Each row comes from the steps of one path. Every step used is in the known rows, and no mark comes twice. Write the path behind each row, first mark first.
Known rows
B-C-J-T-P: [-10  24  20 -24  -7   4 -12  11   1  -7  -9  38 -18 -28  29  -7   4 -13
  12   1   1  -1  28  23 -25  -4  36  11  14  22  -1 -15  21  -8]
P-T-J: [-13  31  36   1  -2 -26  -4   8  21  -5  -4   9 -25 -14  22   9  -9 -11
  -2 -15  25  -5   3 -14  24  -1  19  11  19   8 -14 -10  10   3]
Z-Y-M: [-11  29  37 -25  14   2 -24   2  28   3 -26   7   9   2  21   4 -19 -13
   5  10  11  15   7  -5  -5  27  12  12 -15  -8  25 -11   9   8]
Z-J: [  9  17  30 -20  14  -2  -8   8  17 -11  -8  24 -21 -21   9  -4 -17 -25
  -7   9   4  -6   1   3   3  -3  14  20  14  21 -18 -25  18   1]
Z-Y-M-U: [ -3  26  34 -18  18   3 -30  -5  32   3 -31  -1   9  -3  11  12 -27 -14
  10   4  17  17   8  -4   4  18   8  14 -16  -3  25 -12  13   2]
C-J-F: [ -1  12  20 -25   9  -8  -7  39  10 -14   8   7   6 -33  31 -25 -13   6
 -20  -7   5  -2  -1   3 -12   0   1  12  17   8  -3 -25  15 -22]
L-J-S-U-M-Y-Z: [  5   6  25  -5   6  -9  -5  25  26   1 -16  23   2 -15  15  -8 -30  -3
  20 -29  15 -14  -4   3 -12   8  14   8  -6  37 -16 -17  22   2]
P-T: [  0  25  35  -7  -2 -13 -14  10  29   5  -7   8 -25 -13  27   3  -1 -18
  -4 -12  20   4  -1  -4  17   2  25   7  14  -9  -8 -17  24  12]
C-B: [ 18  18  49 -27   4   5 -27   5  34  15  17   7 -19 -19  12 -17  -6  -2
 -11 -11  17   4  18  19 -15   0  15  25 -10   8 -24 -20   7  11]
B-C: [ -5  24  20 -18  10  10 -18   4  20   1  -1  30 -23 -24  19   0  -4 -15
  10  12  13   6  23  29 -16  -3  44  18  15   7  -6  -6  17   3]
B-C-J-S: [ -6   9  14 -25  -2  -7  -6   3  -3 -12   5  25  -7 -20  26  -9   1  -9
   7   0  10   7  24  16 -33  -9  29   6  23  32   1  -5  19   2]
J-S-U-M-Y-Z: [-16  10   9 -19  -5 -24 -12  -7  22  -1 -21  22  17 -11  20 -16 -20   5
  13 -28  19  -5  10 -10   3   9   5 -10  11  27  -4 -18  19   8]
U-M-Y: [-16  39  21  -3 -11 -12 -13  15  42  12 -22  26  -3 -15   6  -1 -18  12
   9 -10  -1  15   7  -6 -14  10  -3  26   7  -3   0 -24  33  -4]
F-J-S: [  0  -6  31  -3  -4 -27  -4  28  34 -11   3   7 -18  -4  31 -12   2   7
  21   5   6   5  28   9 -10   5  -3   6  14  24   3  -2  -3  -2]
S-J-C-B: [ 11  19  31  -9  -2 -10 -18   2  28  -7  13  18 -24 -36  32 -31 -13   7
   6 -11   3  20 -12  28  -5 -11  39  29   1  26 -24  -1 -19  -1]
B-C-J: [ -3  15  17 -23   3   0  -5   9   9  -7   2  28 -14 -30  23  -5  -4 -10
   2   4   8  11  18  19 -30 -11  34  13  19  22   0 -11  19  -4]
U-M-Y-Z-J: [-14  33  23  -1 -12 -12  -3  14  42   9 -33  39   2 -21   4   2 -28  14
  18 -16   3  17   3  -7 -15   0  -2  21   2  16  -2 -34  35  -3]
B-C-J-S-U-M: [-16  11  10 -27  -3  -9  -5  -7  -1 -14  -5  28   4 -25  21  -9  -9  -7
   8  -9   9  13  19  10 -30  -6  26   5  24  38   3  -9  20   3]
T-J-S-U: [-20  19  18 -13  11 -32  -4  -3   9 -16   1  15  -3 -14  16  -9 -20   2
   3 -16  24 -24  14 -13  21   6   7   1  18  35 -19   1  -7  -8]
M-Y-Z-J: [  5  18  17  -1  -8 -16  -6  23  42  12 -25  31 -11 -17  15   1 -25   7
   5  -4  18 -10   4  -6  -8 -14  13  14  -5   6  -1 -40  28  -9]
B-C-J-L: [-11  20  14 -17   6  -4 -11   6   6 -11   1  40 -12 -23  24  -1  -4  -3
  -7   6   1   9  19  24 -30  -4  44   7  15  20   7 -11  25 -12]
U-S-J-F: [  9  31   9 -39  -5 -23  -9   5  16 -11 -19  10  -7 -28  15 -35  -1  12
 -20   3  15  11  12  26  10   8   6   8   6  20 -28 -16 -16   0]
F-J: [  3   2  36   1   4 -17  -4  36  50  -4  -2  10 -29 -18  26  -7  -5   6
  14  11   1  10  17  13  -3   3   4  15   9  12   1 -11  -1 -10]
Y-M-U-S: [ 20  33  29 -23   9  -6 -22  -6  33  16 -37  -8   0 -16   9   7 -23   5
  23  -7   7  31  23  15  25  -6  -3  -2 -20  16   6 -35  24  -5]
P-T-J-S-U-M-Y: [-25  28  25   0 -13 -41  -6  -6  13  -8 -11   7  -6  -7  18   8 -17  -3
   2 -27  28  -7   4 -28  19   1   9   6  23  18  -5 -13  14   7]
J-T-P: [ -8  39  34 -18  -9   6 -28  23  20   7 -23  38 -25 -18  32 -14  11 -14
  19  -6  -6 -26  29  19  14  22  22   7  -3  -4 -17 -20  21 -10]
L-J-S-U-M: [  6   7  28 -12  13  -3  -8  22  19  -5  -8  18  -2 -15  16 -11 -23 -12
  15 -24  10 -12  -3   6  -8  16  15  10   0  35 -22  -8  18   4]
Y-Z: [  5  13  32  -8   9  -2  -1  25  49  13 -22  39  -9 -29  25  -9 -15   6
  21 -14  20   4   4  15   6  -8  24  -5  -8  18 -15 -24  21  -3]
U-S-J: [ 14  29  12 -38  -9 -27  -3  -4  21  -5 -26  17 -19 -25  12 -29   5   8
 -14   1  13  17  13  21  11   5   9   2   0  27 -30 -12 -12   5]
J-S-U-M-Y: [-16  12   8 -22  -3 -23 -18  -9  17  -3 -15  14  13  -8  18 -18 -16   0
   6 -22  16  -7  11 -11   2  15   3  -5  15  19  -3 -13  18   8]
L-J-T: [ 18  19  47   0   7  10 -20  50  22   6  -9  30 -24 -17  13  -1 -12 -23
  18  -8  -5 -20   8  20   3  10  22  13 -21  13 -25 -10  24  -6]
T-J: [-12  31  29  -5  13 -20  -1  16  24  -7   2  21 -21 -21  12  -2 -18   3
   2  -4  15 -15  12  -3  16   2  10  16  13  19 -23  -2  -3 -17]
Z-Y-M-U-S-J-L: [ -4  32  27 -22  12 -10 -28 -17  26  -5 -40   6   9  -1   9   6 -24  -4
   1   6  13  24  10   4   5  21  12   6 -20   8  23 -11   7  -1]
U-S: [ 10  24  15 -34   0 -19 -10  -1  25   0 -24  20  -9 -17   9 -21   6   3
 -17   0  18  10  27  20  10  11   6  -1  -6  10 -22 -20  -4   2]

Which path is each row?
[-16  11  13 -26   2 -19 -16 -11  15  -6 -12  16  13 -12  19 -20 -14  -4
   7 -23  15  -2  10  -6   6  17   6  -9  16  26  -9  -9  16  10] : J-S-U-M
[-18  24  17 -22  14  -4 -14  -7  40   1 -27  23   6 -36   8 -13 -31  -3
  -2 -21   8   8 -10  -5  20  16  14   4   9  11 -10 -24  19  -1] : S-U-M
[  0  25  18  -3 -15 -12 -11  23  37  12 -34  38 -14 -17  21  -2 -19   5
  12  -6  12 -19  11  -2  -7  -7  16  14  -6   6  -2 -44  28 -11] : M-Y-Z-J-T-P
[-16  29  20  -3 -16 -17  -4   9  34   5 -32  37   8 -13   6  -1 -25  13
  21 -19   6  14   8 -10 -18   1  -6  17   5  22  -1 -30  35   1] : U-M-Y-Z-J-S
[ -3  21  28 -24 -12  -9  -7  28   9  -5 -13  31 -13 -28  35 -20   7  -4
   3 -14  -9 -11  15   3  -6   6   8   0   4  18  -8 -25  23 -18] : C-J-T-P
[ 23  35  28 -24   4  -9 -18  -8  32  13 -38  -9  -5 -20  11   4 -22   7
  24  -7   4  35  16  16  25 -10  -3  -2 -17  25   3 -31  20  -4] : Y-M-U-S-J
[ 24  29  34 -20   3  -7 -26 -16  30  12 -27  -8   1 -22  13  -1 -26  11
  24 -14   6  41  16  24  17 -15   4   6 -25  29   2 -32   8  -4] : Y-M-U-S-J-C-B
[-17  33  33  -2   3 -23 -10  17  15 -10   3   3 -14 -17  24   4 -15  -8
  -8 -14  27 -10   2 -10  23   1  15  18  24   1 -13 -15   7  -3] : P-T-J-F
[ -4   6  26 -16   5 -10   4   2  26  -7 -30  43  10 -26  15  -8 -29  -5
  22 -22  19   4   0  -1   2  -9  12  -7   4  51 -14 -33  22   6] : Y-Z-J-S-U-M
[ -9   1  14 -30  -4 -26   2   4   6 -15  -6  14  13 -23  26 -24 -10   3
  -5 -27   6   5   1 -15 -11   3  -3 -10  18  38  -3 -17  20  -4] : C-J-S-U-M
[  7  34  32 -16 -14 -10 -18  21  19  -1 -12  23 -33 -28  23 -20  -2  -9
  13   1  -9   0   2  15  17   1  20   5   1  19 -26   1   9   1] : S-J-T
[ -3  -7  32  17   6 -17 -11  30  49 -12   5  21 -19 -23  37 -11  -9  11
  22   5  -1  20  12  24  -5  -4  22  21   2  12   7  -8 -20 -21] : F-J-C
[-25  27  30  -5  -7 -36  -3  -8  11 -11  -9  10  -7 -10  20   6 -14  -9
   4 -28  27  -3   4 -23  22   3  11   3  24  23 -12  -8  11   9] : P-T-J-S-U-M
[  0  27  30 -24  14  -4 -28 -12  29   1 -39   1  12  -2   6   8 -23 -10
   6   4  20  22  14  -1   5  19   4  10 -21   2  23 -15   7   3] : Z-Y-M-U-S
[-20  35  34   6   3 -31  -8   5  19  -9  -4  20 -21  -7  23  13 -10  -5
 -10 -13  19  -8   4  -9  22   5  28   4  15   5  -8  -9  16  -5] : P-T-J-L
[ -4  15  20 -15   9 -20  -5  21  15 -12  -1  33  -5 -19  29 -12  -5   8
 -24  -6  -8   2   2   5 -14   5  19  -7   6  14   2 -19  28 -24] : C-J-L
[-15  26  32  -2  -7 -33  -5   2  10  -9   0   6 -17  -4  25   6  -5 -11
   3 -19  28 -10  10 -17  19   0  14   4  22  18 -13  -5   9   9] : P-T-J-S
[-22  24  11 -11   7 -15 -13  -9  40  -2 -38  38  12 -30   5  -5 -43   6
  -6 -21   8   3 -12 -10  11   9  17   2   3  15   1 -40  28  -8] : S-U-M-Y-Z-J-L
[ -6   4  12 -27   8 -17 -19  -7  14  -5  -5  10   5 -10  25 -22 -10  -9
   0 -17  21 -14  11  -2  12  14  15 -12  15  19 -10  -9  10  10] : J-S-U
[  1  41  27 -21 -16  -6 -14  17  19  -1 -19  28 -38 -29  33 -26   4  -5
  17  -2  -9  -8   3  19  13  10  25  12   9  21 -28  -4   7  -2] : S-J-T-P
[ 25  17  14 -16  12 -11 -22 -10  37   1 -30   3 -16 -28  -9  -1 -14  -2
   0  -9  27  13  24  21  28  -7   2   7  -4  17 -18 -21  11 -12] : M-U-S
[ -9  18  14 -25   8   5 -12  19   2 -12   8  21  -3 -32  25 -10 -10  -6
  -4   6   9   6  17  23 -30  -8  31  20  24  15   3 -15  16 -10] : B-C-J-F
[ 24  23  10 -19   9 -13 -22  -6  29  -7 -27  -4 -14 -35  -5 -10 -19   4
  -2  -7  25  14  14  24  28  -8   1  15   4  24 -22 -18   3 -14] : M-U-S-J-F
[  5   7  38  -1  11   2 -33   1  32   0  22  26  -5 -27  30 -21 -13   3
   3 -17  11  16   6  32 -10  -7  41  29 -14   4 -13 -14 -16  -7] : J-C-B
[ -1  35  20 -13   5 -18 -12   9  26  -7  -7  30 -30 -21  27 -17  -8   8
 -10   5  -8   4  -9  20   5   8  37   5  10  16 -16   1  12  -9] : S-J-L
[  3  14  32 -18 -10 -12  -9  33   9  -4  -8  26  -9 -26  24 -14   1  -9
  -1 -10  -9  -3  13  -1  -2  -3   3  -7  -3  16  -6 -19  25 -15] : C-J-T
[ 29  16  17 -14   4 -14 -25 -20  32  -4 -20   2 -17 -37  -5 -12 -18   7
   2 -16  25  25  15  29  21 -17  11  18  -9  32 -23 -17  -6 -10] : M-U-S-J-C-B
[  5   8  23  -7   7  -8 -10  23  21  -2  -9  16  -2 -12  14  -9 -26  -7
  12 -24  11 -16  -2   1 -12  14  13  14  -2  29 -15 -14  21   2] : L-J-S-U-M-Y
[ -5  11  15 -23   1 -18 -10 -12   5 -18 -17  20   3 -11   6  -9 -26 -18
  -4  -7  10 -10   4 -14  -1   2   2   9  20  35  -9 -27  21   8] : Z-J-S-U-M-Y
[ 19  31  26 -16   6 -10 -21 -11  31   9 -34  -5   1 -22  16   1 -25   9
  28 -10   3  39  12  21  24 -13   6   1 -20  24   6 -29  12  -9] : Y-M-U-S-J-C
[ -6   9  19 -27   8 -14  -7 -12   3 -20 -14  23   3 -15   7 -11 -23 -24
  -2  -8   9  -6   3  -9   4   4   4   7  21  41 -14 -23  18  11] : Z-J-S-U-M
[ -7   8  32   9   9 -23 -11  32  47 -10  -4  27 -25  -7  28  -1  -6  15
   3  15  -8   6  19  20  -5  12  18   6   3   8  10 -10   6 -21] : F-J-L
[ 26  24  16 -16   0 -16 -24  -9  28  -2 -34   5 -23 -32  -8  -6 -12  -3
   7  -9  19  14  21  22  34 -10   2   6  -7  28 -23 -15   7 -11] : M-U-S-J-T
[-18  35  21  -3  -9  -9  -8  20  37   4 -29  35  11 -22   6  -2 -32  15
  14 -14   5  13   3  -5 -14   2  -5  26   6  11   0 -37  33  -8] : U-M-Y-Z-J-F
[-21  23  10 -16   8  -9 -13   0  36  -2 -34  24  18 -36   6 -11 -46   4
  -4 -21  14   0 -13 -11  13   6   8  11   9  13  -2 -43  22  -8] : S-U-M-Y-Z-J-F
[ -2  31  26 -28  13  -5 -29  -8  23  -6 -36  -7  16  -8  10   1 -29  -5
   3   6  19  21   8   3   7  18   3  17 -13   5  20 -14   0   1] : Z-Y-M-U-S-J-F
[-12  23  41   7  -2 -25 -13   0  19  -8   9  13 -17 -18  26   4 -14  -6
   0 -24  26   4   2  -4  14  -9  29  20   8  12 -14 -11  -6   1] : P-T-J-C-B
[-27  22  16  -6   0 -37   2  -3  17 -12 -13  24   7 -15  11  -5 -29  14
  14 -25  24 -17  13 -19  12   2   0   1  13  41 -13  -9   0 -10] : T-J-S-U-M-Y-Z
[ -1  23  26 -11  20  -7 -15   3  14 -18 -10  41 -16 -10  10   1 -17 -17
 -20  12  -5  -9   3  10   1   6  27   9  10  16  -9 -24  26 -10] : Z-J-L
[  4  21  19  -4   2 -12 -12   8  28 -10   2  24 -24 -37  35 -27 -13   5
  11  -4  -2  18 -17  24   6  -7  41  21   9  20 -20   3 -14  -8] : S-J-C
[ 12   2  27 -13  16  -3 -10  24  18  -4  -3  14  -8 -14  19 -13 -21 -15
   9 -20  14 -20  -3   9  -4  13  21   6  -1  31 -22  -8  15   3] : L-J-S-U
[-12  -6  26  -6  -3 -29  -4  15  37 -12  -8   8  -5 -12  25 -13 -12   9
  21  -6   6  10  20   2  -3   9  -6   2  15  33   4  -9  -2  -1] : F-J-S-U-M
[  1  29  29 -26  10  -7 -24 -14  27  -2 -40  -2   7  -6   8   3 -24  -8
   6   5  18  25   8   0   7  17   6  11 -17  11  19 -10   2   5] : Z-Y-M-U-S-J
[  0  32  33 -24   3  -6 -31 -10  22  -1 -43   2   8  -4   6   6 -21 -12
  12   4  13  21  15   1  12  17   4   7 -25   9  19 -11   5   4] : Z-Y-M-U-S-J-T
[-15  22  24  -9   6 -31  -2   7   8 -14   7  18 -10  -7  17  -6 -10   3
   9 -10  20 -20  23  -8  10   5   3   8  18  32 -21   7  -4  -8] : T-J-S
[ 14  21  17 -31  -9 -26 -11 -12  20  -9 -13  20 -12 -29  17 -35   0  13
 -12  -8  14  26  13  32   3  -1  20  11 -10  32 -30 -13 -28   4] : U-S-J-C-B
